What can hang from each mark
J391: J37 J56
J56: J238 J391 J652
J37: J391
J652: J56 J962
J962: J245
J387: J310
J310: J37 J387
J238: J245
J245: J238

Every row comes from one small tree of marks. The marks that hang from a mark follow it in brackets, in the order of their numbers. Every link used is in the known rows. Which tree was each row made from?
(in the rows, 128 means zero)
Known rows
J962[J245[J238]]: [137 122 119  87 141 115  73 128 192 145 162 102 121 141 152 130  72 143
 122 131]
J56[J238[J245] J652]: [138 135 206 151 131 151 118 117 146 160 156 114 151 140 107  89 157  98
 126 119]
J310[J37[J391[J56[J238 J652]]] J387]: [147 137 155 152 119 160 185 114  86 177  61 176  68 117 120 151 114 112
 150 149]
J652[J56[J238 J391] J962]: [149 122  48 148 125  62 125 177 144 157 123  77 117 137  97  97 165 121
 102 144]
J391[J37]: [102 123 160  86 132 176 137 101  96  84 182 135 138 124 124 147  80 116
 133 128]
J310[J37[J391[J56[J238 J652[J962[J245]]]]] J387]: [147 133 138 152 129 122 185 124 116 182  57 153  62 118 138 144 112 128
 166 154]
J391[J37 J56[J652[J962[J245]]]]: [104 130 192 127 117 123 105  75 140  60 147 115 135 124 174 155 138 174
 174 105]
J387[J310[J37[J391]]]: [ 93 118 103  86 136 166 179 133  88 143 103 162 177 122 104 148  82 109
 118 148]
J56[J238 J391[J37] J652]: [114 146 193 171 145 176 135 150 124 123 168 153 122 125 105 112 180 102
 145  50]
J56[J391]: [144 109 101 119 151 180 137 181  96 120 145 156  94 127 131 126 115 104
  82 128]
J652[J56]: [146 107  97 105 100 130 126 123 119 126 142 114 132 141 107 126 128 116
  95 178]
J310[J37[J391] J387]: [147 121 122 123 130 164 200 136  83 182  72 173  60 116 122 148  72  94
 138 175]
J37[J391[J56[J238 J652]]]: [161 143 135 134 124 161 131  93  91  85 138 188 110 126 129 138 144 126
  91 115]
J652[J56[J391[J37]] J962[J245[J238]]]: [123 118  39 133 124  36  83 174 215 133 137  73 103 133 168 112 136 158
 150 148]
J310[J37]: [142 112 149  82 123 169 135 139  92 161 108 133 105 127 111 145  78 102
 135 128]
J387[J310]: [ 85 109 116  85 139 163 170 127  95 133 132 125 209 132  88 140  83 111
  92 156]
J387[J310[J37]]: [ 84 111 125  84 132 168 169 137  92 158 100 132 192 128  91 149  81 108
 125 145]
J652[J56[J238[J245] J391[J37]] J962]: [129 129  58 158 123  66 118 165 158 144 138  82 125 130 131  92 169 129
 130 164]
J245[J238]: [143 133 130  90 120 143  44 119 147 148 149 105 142 140 104 133  71 107
  90 112]

Which tree is each row?
[163 139 122 136 127 133 128  99 101  89 133 170 108 124 131 132 140 131
  93 117]  J37[J391[J56[J238 J652[J962]]]]
[141 103 132 145 147 121 128 194 152 129 129 116  89 128 141 105 143 107
 119 100]  J56[J391 J652[J962]]
[126 126  52 147 135  46 128 171 186 142 145  78 113 132 136 101 163 152
 147 141]  J652[J56[J238 J391[J37]] J962[J245]]
[143 120  62 125 124  28 124 145 186 161 135  51 130 142 111 100 142 149
 129 162]  J652[J56[J238] J962[J245]]
[107 152 207 157 114 130  96  68 131  84 148 111 159 122 151 134 165 158
 170 105]  J391[J37 J56[J238[J245] J652[J962]]]
[164 142 108 121 129 161 133  93  75  86 140 189 110 124 125 141 126 131
  76 131]  J37[J391[J56[J238]]]
[ 95 131 117 103 131 164 168 118  81 144  94 161 185 123  95 151 105 121
 121 133]  J387[J310[J37[J391[J56[J238]]]]]
[104 139 192 130 113 116  74  74 156  69 146 110 139 125 174 152 132 174
 175  93]  J391[J37 J56[J652[J962[J245[J238]]]]]
[ 93 120 116 105 128 140 165 129 106 137  86 146 176 121 119 146 103 125
 134 138]  J387[J310[J37[J391[J56[J652[J962]]]]]]
[109 121 141 147 149 105 100 176 198 113 156 116  93 123 178 113 137 134
 170  82]  J56[J391[J37] J652[J962[J245[J238]]]]
[106 151 208 148 113 131 106  67 113  78 147 112 157 124 125 147 159 155
 163  76]  J391[J37 J56[J238 J652[J962]]]
[104 149 204 146 120 120 106  70 135  79 151 110 147 125 141 147 159 170
 174  79]  J391[J37 J56[J238 J652[J962[J245]]]]
[148 136 181 156 116 118  93  93 130 123 119 100 147 135 134 119 166 147
 125 124]  J391[J56[J238[J245] J652[J962]]]
[ 94 131 113 110 132 163 164 120  90 147  95 160 190 122 115 142 109 123
 125 153]  J387[J310[J37[J391[J56[J238[J245]]]]]]
[160 134 107 124 124 117  98 106 143  85 132 165  98 124 169 137 122 148
 106 126]  J37[J391[J56[J652[J962[J245[J238]]]]]]
[137 112 124 146 151  98  98 197 199 140 134 106  85 130 166 103 139 125
 137  94]  J56[J391 J652[J962[J245[J238]]]]
[157 128 125  97 118 170 134 119  79 123  96 178  84 120 140 156  99 122
 127 132]  J310[J37[J391[J56]]]
[162 141 135 140 124 158 124  93 105  89 140 188 112 124 147 126 147 129
  95 137]  J37[J391[J56[J238[J245] J652]]]
[149 120  70 125 112  53 122 137 144 158 127  56 142 141  80 104 142 122
 104 155]  J652[J56[J238] J962]
[147 122  47 159 125  61 116 180 159 162 122  78 120 135 122  84 171 124
 109 172]  J652[J56[J238[J245] J391] J962]
[113 143 164 186 151 120 121 170 168 141 156 116 121 122 145  82 182 112
 162  94]  J56[J238[J245] J391[J37] J652[J962]]
[ 95 132 134 113 126 165 168 117  94 144  93 160 185 124 101 147 118 121
 131 124]  J387[J310[J37[J391[J56[J238 J652]]]]]
